Known rows, with every way that one mark hangs from another
[F [S L]]: [ 1.76  0.68  3.46  4.45 -0.35 -0.26  1.79 -0.32  1.79  2.33 -1.32  0.71
  2.99 -2.60  0.99 -2.07 -1.62 -1.58  1.57  1.38]
[H P Z]: [-4.47 -0.32  0.77  6.36  1.51 -1.97 -0.15  0.56 -1.05 -2.37  0.78  0.69
  2.26 -3.35  0.61  1.59 -1.62 -0.64  2.74  0.95]
[R [L B S]]: [-2.16  4.07  2.64  2.88 -0.36 -0.41 -1.91  3.55  1.16 -0.62 -2.32 -0.28
  5.13  1.54  1.77 -0.69 -1.00 -1.11  4.84  4.46]
[S L]: [ 0.53  1.46  4.27  5.52  0.66 -0.26 -0.18  2.22  2.09  1.23  0.18  0.53
  3.33 -1.81  1.50 -1.31 -3.11 -1.95  5.64  0.28]
[P [V F M]]: [-2.97  0.63  2.59  0.50  0.11 -2.29  0.86 -1.32 -1.99 -1.35 -1.31 -3.73
  2.22 -1.40  0.17 -1.47  2.07 -1.18 -0.39 -1.97]
[V [F [B Z] [S [L R]]] M]: [-1.18 -1.47  0.53  1.25  0.89 -0.47  2.94 -0.19 -2.25 -0.13 -0.78  4.46
  1.38 -1.26 -1.15 -1.76  1.61 -0.67 -2.63 -0.44]
[M [V [F [S L]]]]: [ 2.89  0.88  1.50  1.08  0.13 -1.63  1.29 -2.16  0.45  2.97 -1.90 -0.95
  2.59 -3.69  0.08 -1.94  0.64 -1.14  0.96  0.52]
[H [P [V [F B [S L]]]] Z]: [-4.30 -5.54 -4.43  3.50  1.24 -1.67  0.91 -5.56 -0.80  1.49 -0.07  5.05
  3.00  1.32 -1.23 -1.29 -0.15  0.05 -2.78 -3.42]
[F [B Z] [S [L R]]]: [ 0.75 -1.18  2.71  4.25 -0.51  0.79  2.26  0.50 -0.02  1.58 -1.43  3.20
  1.26 -1.39 -0.34 -1.40 -2.52 -0.05  0.02  1.69]
[H [P [V F M]] Z]: [-7.14 -2.68 -2.29  1.31  2.06 -3.59  0.21 -2.68 -3.73 -1.68  0.47 -1.30
  1.27 -1.47 -0.62  0.84  2.61 -0.90 -1.29 -3.10]
[H P]: [-1.78  1.50  2.45  5.60  0.12 -0.97  1.21  1.93 -0.60 -2.27  0.23 -0.30
  2.67 -3.18  1.16  1.01 -1.37 -0.62  4.95  0.58]
[M [V [F [B Z] [S L]]]]: [ 2.71  0.35 -0.02  2.19 -0.08 -0.97 -0.19 -1.84 -0.05  4.81 -1.57  3.25
  1.48 -2.23 -0.77 -0.31  0.49  0.91 -1.72 -0.31]
[P [V [F [S [L B]]] M]]: [-1.94 -0.43  0.33 -1.73  0.28 -1.35  2.10 -1.98 -1.34 -0.32 -2.92 -0.01
  1.78  2.77  0.28 -2.44  2.21 -1.25 -2.06 -3.75]
[S [L R]]: [-0.33  0.39  4.99  4.24  0.42  0.21  1.77  2.64  0.55 -1.39 -0.56 -0.64
  2.72 -1.65  0.75 -2.16 -4.07 -2.53  6.38  0.84]
[R [L B]]: [-1.10  4.67  2.55  2.81 -0.98  0.21 -0.19  2.91  0.29 -0.64 -1.19  1.02
  4.72 -0.63  0.87  1.02 -1.23 -0.63  2.06  0.67]
[M [V [F B S]]]: [ 1.44  1.72  1.91  2.21 -1.18 -0.87  2.37 -3.82 -1.30  0.21 -2.64  1.29
  3.71 -3.80 -0.50 -1.51 -0.25  0.84 -0.99  0.84]
[B Z]: [ 0.19  2.85  4.77  4.84 -0.40 -1.11 -0.54  4.00  0.14  0.06 -0.71 -1.84
  1.01 -3.55  1.01  1.77 -0.45  0.04  1.20  3.16]
[F [B Z] [S L]]: [ 1.71  0.09  1.89  5.58 -0.42  0.36  0.42 -0.06  1.37  4.08 -0.71  4.27
  1.93 -1.00  0.25 -0.63 -1.64  0.52 -0.83  0.90]
[R [L [B Z] S]]: [-1.64  4.06  1.95  2.49 -0.22 -0.89 -3.37  5.67  0.88  1.30 -2.26 -0.73
  2.83  1.43  1.69  1.61  0.65 -0.04  2.54  5.51]
[S [L [B Z] R]]: [-0.71  1.49  4.38  2.56  0.45  0.43  0.86  6.76 -0.36 -2.63 -1.67  0.53
  0.31  1.52  0.96  0.92 -2.54 -0.93  4.49  0.68]

Rows
[ 2.01 -0.85  0.58  0.92 -0.02 -0.57  1.96 -1.29 -1.57  2.38 -2.13  1.83
  0.91 -2.63 -1.20 -0.99 -0.43  0.19 -0.69  0.39]  [M [V [F [B Z] [S [L R]]]]]
[-2.23  2.12  2.00  3.05  0.69 -1.13 -0.18  1.99 -2.22 -1.16  0.09  3.61
  2.22 -2.12 -0.15  0.67  1.96  0.60 -1.59 -0.45]  [V [F [B Z]] M]
[-3.25  2.13  6.28  2.77 -0.10 -0.07  1.25  5.33 -0.91 -6.99 -4.02 -2.63
  2.99  2.02  2.22 -2.24 -3.31 -1.51  7.81  5.65]  [L B R S]
[ 1.99  1.65  1.17  1.89 -1.09 -1.40  0.88 -1.94 -1.76  2.17 -2.57  1.30
  1.46 -4.15 -0.72  0.69  1.53  2.07 -3.10  1.80]  [M [V [F [B Z] S]]]
[-6.77 -2.30 -1.18  2.96  1.59 -3.00 -0.75 -3.33 -2.75  0.04  0.22 -2.69
  0.40 -1.50  0.16  0.63  0.13 -1.11  0.81 -3.60]  [H [P [V M]] Z]
[-8.04 -3.37 -2.94  2.56  1.92 -2.47 -0.35 -4.32 -3.75 -1.94  0.57  3.00
  2.36  0.69 -1.01 -0.17  0.97  0.04 -1.76 -4.92]  [H [P [V [F B] M]] Z]
[-0.79  1.53  2.25  1.23  0.08 -1.87  3.21 -1.25 -1.92 -2.08 -1.67 -0.75
  2.95 -4.58  0.28 -1.71  3.60 -0.98 -3.05  1.94]  [V [F S] M]
[-1.04  1.10  0.93  2.24 -0.24 -1.23  1.77 -0.84 -2.45 -0.26 -1.17  3.06
  1.82 -2.95 -0.65 -0.07  3.50  1.01 -5.56  1.49]  [V [F [B Z] S] M]
[-1.49  0.09  1.27 -1.35  1.00 -0.93  3.05  3.26 -2.85 -3.21 -2.42  1.44
  0.05  0.33 -0.17 -0.50  3.01 -1.14 -2.16  0.56]  [V [F [S [L [B Z] R]]] M]
[-0.06  0.40  4.08  2.04 -0.33  0.87  4.02  2.12 -0.32 -3.03 -3.18  1.28
  2.32  0.84  0.88 -2.20 -2.90 -1.53  3.28  1.24]  [F [S [L B R]]]
[ 0.72  1.80  3.52  3.29 -0.34  0.38  2.11  1.72  1.09 -0.62 -2.57  2.26
  2.86  1.03  1.50 -1.47 -1.89 -0.95  2.36  0.53]  [F [S [L B]]]
[-1.62 -1.47  1.21  1.57  0.76  0.08  3.97 -2.10 -1.65 -1.67 -1.15  4.78
  3.57 -1.01 -0.87 -4.05 -0.16 -1.85 -0.59 -1.30]  [V [F B [S [L R]]] M]
[-1.68 -2.17 -0.37  0.90  0.10 -0.85  1.60 -5.42 -0.61  2.64 -1.34  2.83
  3.11  0.92 -0.67 -3.86  1.03 -0.79 -2.70 -4.30]  [P [V [F B [S L]] M]]
[-6.66 -4.22 -4.23  1.82  1.06 -2.53  1.82 -7.03 -4.04 -0.79 -0.69  2.75
  2.18 -0.63 -1.41 -0.85  2.41  0.50 -5.49 -3.62]  [H [P [V [F B S] M]] Z]
[ 0.29  2.76  2.88  3.20 -0.19 -0.79 -0.25 -1.00 -1.02 -0.98 -1.40  1.58
  3.96 -2.69 -0.14 -0.85 -2.01  0.68  2.71 -0.68]  [M [V [F B]]]
[-1.79 -2.47 -2.22  2.29 -1.30 -1.63  2.00 -2.63 -2.21  0.64 -1.53  1.56
  1.14 -0.97 -0.90  1.09  2.65  2.21 -4.43 -0.41]  [H [P [V [F [B Z] S]]]]
[ 0.65  0.38  3.42  1.59 -0.41  0.51  2.90  3.91 -0.67 -1.38 -2.95  0.75
 -0.02  0.26  0.51  0.15 -1.14 -0.40  0.85  2.07]  [F [S [L [B Z] R]]]
[ 1.02  1.39  1.43  1.26  0.06 -0.70  1.64  4.13 -0.30 -0.99 -2.05  2.92
  1.33  0.69  0.55  0.73  2.29  0.27 -2.31  1.59]  [V [F [S [L [B Z]]]]]
[-6.26 -3.32 -2.23  4.05  0.98 -1.97 -0.09 -3.03 -2.23 -2.02  0.24  3.39
  3.44  0.51 -1.00  0.45 -0.69  0.72 -0.89 -2.75]  [H [P [V [F B]]] Z]
[ 0.72 -0.33  1.37  4.25 -0.13  0.18  2.34 -1.38  0.95  0.46 -0.72  6.22
  5.00 -0.60 -0.10 -2.79 -0.86 -0.37 -1.04 -0.02]  [V [F B [S L]]]
[-2.92  0.14  1.10  1.42  0.01 -1.74 -0.73 -1.03 -2.44  0.64 -0.76  0.20
  1.18  0.01 -0.60  0.08  1.93  0.89 -2.84 -2.87]  [P [V [F [B Z]] M]]
[-2.63 -3.48  0.35 -0.27  0.14 -0.55  3.63 -4.92 -1.90  0.09 -2.03  1.45
  2.69  0.91 -1.04 -4.76 -0.04 -1.54 -1.54 -3.47]  [P [V [F B [S [L R]]] M]]
